Each row comes from the steps of one walk. Every step used is in the known rows, and no mark comes twice. Write the walk behind each row, first mark first.
Known rows:
kalev/nuneb: [ 53  15  14 -17 -11 -13   6  -4 -12 -15   1  18   0 -19   1 -21  23  25
  10   3  -8  -2  12 -12   0 -25 -25  30 -11  -5]
lirat/pata/kalev: [ 30  25  10  28 -16 -15  -2  -4 -10 -38  17   2 -33  -6  -4  -9  31  37
  14  21   9  19  12   2  -4 -15 -43  18   6   1]
gezi/pata/lesav/nuneb: [ 35   3  11   1 -14 -15 -27 -30  -8 -19  12  21 -21 -22   9  16   9  57
  13  11   8 -16  16 -15 -10 -10  29  16   0  -2]
lesav/nuneb/fasa: [ 35  25  11 -12  -3 -11 -26  -9  -8 -25 -21  23  -2 -12  -5  -4   9  44
  14  13   7 -44  10  -5  -3 -27 -22  29 -13  -1]
lesav/nuneb/kozap/pata: [ 31  -8   4 -27  -3 -14   9  -4 -16 -50  11  13 -23   7   1   4  24  37
  16  27   5 -28  -1  -2 -11 -17 -50  19 -16   3]
mubus/pata/lesav/nuneb/kozap: [ 37   0   3  -6  -2 -10   7 -32  -2 -29  24  24 -28   8 -12  16  14  44
  13  37  -2 -14   7 -14 -11 -18   8  23  -9   1]
kozap/pata/lesav/nuneb/fasa: [ 44  -8  16  16  -5 -20 -32 -28  -9 -45 -17  23 -16 -15  -2  19   2  59
  14  14  10 -21  15  -5 -13   1 -22  33  -4   3]
nuneb/kozap/pata: [ 22  -4   7 -18 -12 -15  33  -4 -22 -47  14   6 -25  18   7  -3  34  28
  14  28  -3  10   3  -3 -13 -13 -49  28 -19   4]
kozap/nuneb/lesav/pata: [ 23  71  14 -33 -10  -7  15  -6  -3  -5 -19  15 -11 -25 -11  -3   6  41
  16  17  23  -5  28  -8   0  -7 -20   0   6  -1]
kalev/nuneb/fasa: [ 63  27  17  -9  -5 -13   2  -7 -10 -25 -30  20   6 -13  -2 -20  10  28
  11   5  -3 -11  15  -9  -3 -28 -23  45 -14   1]
kozap/nuneb/lesav/pata/lirat: [ 21  55  17 -12  -5 -12  23  -8   2  24 -20  17  -2 -18 -11 -16   3  38
  17  19  30   7  41  -9  -5 -20 -20   0  10   4]
gezi/pata: [ 21  16  11 -19 -12 -14   3  -4 -16 -17   4   8 -18 -11  20  -4  32  34
  11  13   1   2  14 -13 -10 -16  24  21  -6   1]
mubus/pata/lesav: [ 26   2  13   6  -7 -17  -1 -29  -7 -13  19  19 -23  -9  -2   9  24  42
   9  22  -8  20  18 -17 -10  -4  26  26  -1  -1]
kozap/nuneb/lesav: [ 24  77  20 -15 -14 -13  10 -16 -18 -15 -12  18 -10 -22 -10  -9  27  25
  16  12  19  14  21  -2   3 -18 -14  -2  -8  -3]
mubus/pata: [ 20  11   8 -23   0 -13   4  -3 -10 -16   9  14 -17 -10   2  -3  37  30
   9  21  -9   1  12 -15  -8 -14  20  25  -6   1]
gezi/pata/nuneb: [ 16  13  13 -15  -9 -14  26  -8 -15 -19   1  18 -19 -22  13   3  25  26
  11  12  -6   7  18 -18  -8 -19  20 -10  -1   1]
gezi/pata/lesav: [ 27   7  14  10 -21 -17  -3 -30 -13 -17  14  12 -22 -10  14   9  21  47
  11  13   0  22  21 -15 -10  -6  30  22  -1  -1]
nuneb/lesav: [ 20  53  17  -6 -21 -15   1 -20 -11 -24  -9  13  -8  -9 -15  -8  30  29
  16  16  -4   2  18 -10   4 -19 -11  30 -12  -4]
pata/kalev: [ 33  15  10  32 -19  -5   5  -6  -9 -16  16   5 -23  -7   2 -15  37  29
  11  14  -3  13  12   5   3 -22 -24  31  -9  -3]
lirat/pata/kalev/nuneb/lesav: [ 72  60  21  27 -16 -16  -2 -14  -2 -51 -13   6 -21 -17 -25  -9  20  28
  16  15   8  13  20   0   2 -18 -31  36   7   2]
gezi/pata/fasa: [ 34  18  12   2  -5 -16   2  -5 -16 -10  21   5 -13  -7  24  -9  63  35
   8  15   7  29  16   6  -4 -20  24  27  -5   0]
nuneb/lesav/pata/fasa: [ 33  48  11  -3  -8 -14   5 -10   5  -7  -2   6  -6  -6 -11  -4  38  48
  10  24   7  11  28   5   4 -11 -15  36   4  -1]
gezi/pata/lirat: [ 20   1  13   2  -9 -18   8  -6 -12  11   5  11  -7  -4  19 -17  28  31
  14  14   8  13  26 -13 -14 -31  23  18  -2   6]
lesav/pata/gezi: [ 28   9   3  -7 -16 -12   2  -2  -5   5  10   8 -18  -9  -5  -6  13  45
  20  25  -1  -1  17 -12  -4 -16 -34  60   3  -3]
pata/nuneb/lesav: [ 16  50  20  -2 -17 -16  25 -22  -8 -25 -15  22 -10 -20 -20   1  22  21
  15  16 -10   7  23 -15   6 -21 -14  -1  -7  -4]
nuneb/fasa: [ 26  28  15  -3 -11 -15  -1 -10 -13 -23 -18  14  -4  -1   1 -12  19  35
  12  15  -1  -6  15  -6  -3 -23 -21  37 -14   0]
lirat/pata/lesav: [ 21  17  13  16 -22 -29 -11 -30 -14 -36  23  13 -23  -6  -8   8  14  53
  14  20   6  27  18 -15  -7   0 -36   9  10  -1]
pata/nuneb: [ 12  14  14  -7 -12 -15  28  -9 -14 -16   6  23 -10 -19  -1  -6  24  24
  11  13 -12   8  14 -15   0 -21 -27 -10  -8  -5]
kalev/nuneb/kozap: [ 57  17   8 -22 -12 -10  39  -7 -12 -29   8  17  -7  10  -3 -21  21  18
  13  19  -9   2   6  -9  -3 -35 -43  35 -21  -1]
lesav/pata/lirat: [ 13  -5   6  -7  -7 -14  13   2   4  26   5  14  -1  -3   2 -20   7  46
  12  19   7  -4  31 -15  -9 -23 -29  21   8   4]
kozap/pata/kalev/nuneb: [ 74 -10  16  23  -8 -10   8   2 -10 -38  -2   7 -22 -19   8 -14  33  24
  11   5  -2  13  12   7  -5 -11 -33  42  -6   2]

Write each row's walk:
[ 69  44  12  -9 -16 -10   5 -11   5  -8 -22  14  -7 -23 -26  -7   2  36
  23  20  -1  -6  24 -15   2 -20 -23  78   3   0]	kalev/nuneb/lesav/pata/gezi
[ 73   8  12  13   2  -3  11   0   0 -19   3  14 -21 -19  -1 -14  32  17
   8  14  -7   7  13  -3  -5 -22  18  44  -3   2]	mubus/pata/kalev/nuneb
[ 16  -9  15 -10  -6 -20  25  -4 -19 -38   1  18 -20 -21   6   3  28  27
  12  11  -9  12  13 -11  -8  -5 -33  -8  -4   2]	kozap/pata/nuneb
[ 40  -7   8  25 -14  -8  37  -3 -14 -49  19  -2 -40  18   6  -6  40  24
  14  29  -1  21   4  12 -10 -16 -49  37 -17   4]	nuneb/kozap/pata/kalev
[ 32   3  10  10 -18 -15 -26 -33  -6 -15  17  24 -13 -20  -5   7  10  53
  12  12   2 -14  13 -11   0 -14 -19  16  -4  -7]	pata/lesav/nuneb
[ 57  51  21 -12 -16 -14   5 -17  -7 -26 -21  17   2 -19 -17 -15  21  23
  14   6  -5  -4  19 -12   4 -23 -12  38 -10  -4]	kalev/nuneb/lesav
[ 31  15   4   2 -16 -22  -4 -33  -9 -51  29  19 -29  10 -17  15   3  55
  18  35  12  -7   7 -11 -11 -16 -55   6   1   1]	lirat/pata/lesav/nuneb/kozap
[ 43 -10   3  -4  -9 -15   4  -8 -21 -42  17  12 -29   5  -5   5  28  35
  26  36   4 -12  -4   0 -11 -23 -55  58 -17   3]	lesav/nuneb/kozap/pata/gezi
[ 77  14  10  11 -12   0  42  -3  -6 -33   7   4 -29   7  12 -14  27  16
  13  20  -1  13  10   0  -9 -34   4  43 -14   5]	gezi/pata/kalev/nuneb/kozap
[ 36  45  10  17 -19  -2   8  -9  12 -15 -12   3 -25  -8 -16  -3  14  43
  14  21   3  -5  28   1   2  -9 -16  40   5   0]	nuneb/lesav/pata/kalev
[ 30 -23   6  -5   2 -17  14  -6 -11 -20  11  18 -13  13   3  -8  21  34
  18  30  12 -17  13  -3 -16 -32 -50  19 -12   9]	lesav/nuneb/kozap/pata/lirat
[ 59 -20  12  -3  -1 -19  43  -1 -14 -21   2  15  -7  12   4 -23  23  17
  14  20   2  16  17  -7 -15 -33 -50  34 -13  10]	kalev/nuneb/kozap/pata/lirat
[ 20  26  18   1  -6 -15  22 -11 -11 -25 -23  24  -7 -12  -5  -5  12  27
  12  14  -8   0  19 -13  -2 -25 -24   6 -10   0]	pata/nuneb/fasa
[ 25  25  18  -8  -5 -13  22  -9 -12 -28 -30  20 -14 -16   9   4  11  29
  13  15   0  -2  22 -15 -12 -22  23   6  -5   6]	gezi/pata/nuneb/fasa
[ 60  -6  10 -24  -6 -15  38  -1 -19 -49   2  11 -15   7   4 -11  25  20
  13  18  -6   4   3  -6 -11 -18 -50  36 -17   5]	kalev/nuneb/kozap/pata
[ 75  51  20  29 -19  -5   8 -18   1 -28 -17  11 -13 -17 -18 -17  26  19
  13   8  -3   9  20   2   7 -26 -12  48 -10  -1]	pata/kalev/nuneb/lesav
[ 29 -14  11  13 -21 -20  28 -30 -17 -46  23  10 -31  19   2   9  23  40
  13  28  -3  31   9  -6 -13  -1 -43  28 -12   2]	nuneb/kozap/pata/lesav
[ 71  14  14  25 -14  -4  10  -3  -5 -17   5  12 -14 -18   1 -23  29  21
  10   4  -5  10  13   3   3 -29 -26  39  -9  -3]	pata/kalev/nuneb
[ 34 -19  12   8 -10 -21 -29 -26 -12 -35  13  20 -22 -21   1  16  14  57
  12  12   5 -12  12  -7  -9   4 -25  17  -1  -2]	kozap/pata/lesav/nuneb
[ 36  -8  12  29 -13 -10   3   0 -14 -36  11   2 -32  -9  11  -6  42  32
  11  13   0  17  10   9  -7  -6 -32  33  -6   1]	kozap/pata/kalev
[ 11   8   7 -26  -7 -10  32   0   2  -6   0  20 -13 -20  -4   0   1  40
  11  17  -8 -11  23 -19  -5 -11 -32  -9   8  -2]	lesav/pata/nuneb
[ 71  48  14  -9  -3 -12   8  -8   9 -10 -13  12   4 -17 -14 -13  29  39
   8  14   6   6  30   2   5 -17 -16  44   5  -1]	kalev/nuneb/lesav/pata/fasa
[ 45  15  15   9  -9 -14 -31 -32  -6 -28 -18  22 -15 -15   5  18  -3  58
  14  15  13 -25  20 -12 -13 -13  32  31  -3   4]	gezi/pata/lesav/nuneb/fasa
[ 21 -20  10   3  -6 -21  39  -6 -16 -18  14   9 -15  24   7 -16  32  25
  15  30   4  22  15  -3 -18 -28 -50  25 -14  10]	nuneb/kozap/pata/lirat
[ 34   5   6   5 -18 -12   6 -34  -6 -28  27  23 -21   9 -10   6   9  47
  15  28   0 -12   6 -10  -3 -23 -37  18 -15  -4]	pata/lesav/nuneb/kozap
[ 19  44  19 -15   0 -14  26 -19  -3 -29 -17  24 -18 -22 -22   9  26  19
  14  26 -12   4  23 -20  -3 -16  31   3  -2   2]	mubus/pata/nuneb/lesav
[ 31   9   7   0  -4 -14  -1  -8 -14  -6  13  13 -24 -11  -4  -2  39  27
  19  30  -8  17   9 -13  -7 -22  14  63  -6   0]	mubus/pata/gezi
[ 35  -6   6   5 -16 -17  29  -9 -26 -39  19   4 -32  17  -1  -2  37  26
  24  36  -2  26  -1  -2 -12 -20 -55  66 -20   2]	nuneb/kozap/pata/gezi
[ 48 -10   4  15  -6  -5  11  -4  -8 -51  16   8 -36   7   0   1  31  34
  15  29   7 -16   1  12  -8 -19 -50  30 -14   4]	lesav/nuneb/kozap/pata/kalev
[ 32  46   8  -2 -22 -12   0 -14   1  -5 -12   7 -15 -10 -23   2  10  43
  24  30   1  -1  23 -13   0 -14 -21  69   2  -1]	nuneb/lesav/pata/gezi
[ 66 -15  14   5 -14 -18  33 -26 -14 -49  13  16 -21   7   0   2  14  32
  12  18  -5  24  10  -8 -12  -8 -43  37 -13   2]	kalev/nuneb/kozap/pata/lesav
[ 15  14   8 -11 -13 -12  59 -12 -14 -29  15  20 -19  10  -7  -7  22  17
  15  29 -13  13   9 -13  -3 -33 -44  -6 -16  -2]	pata/nuneb/kozap
[ 30  13  10   7 -15 -26 -35 -31  -9 -38  21  20 -21 -18 -13  15   4  63
  15  19  14 -10  13 -14  -7  -5 -38   3  11  -3]	lirat/pata/lesav/nuneb
[ 33  14   9  -1   9 -16   3  -5  -9  -9  25  10 -14  -5   8  -9  67  30
   5  24  -1  28  14   4  -4 -18  21  30  -4  -1]	mubus/pata/fasa
[ 19  20  11 -18  -2 -10  28  -1   4 -13 -30  22  -8 -15  -7   2 -11  43
  11  19  -2 -21  27 -18  -7 -13 -29   7   5   3]	lesav/pata/nuneb/fasa
[ 68  22  13  22 -12 -15   2  -1  -7 -40   7   8 -22 -17  -6 -16  22  29
  13  11   6  13  14   0  -3 -19 -45  27   6   1]	lirat/pata/kalev/nuneb
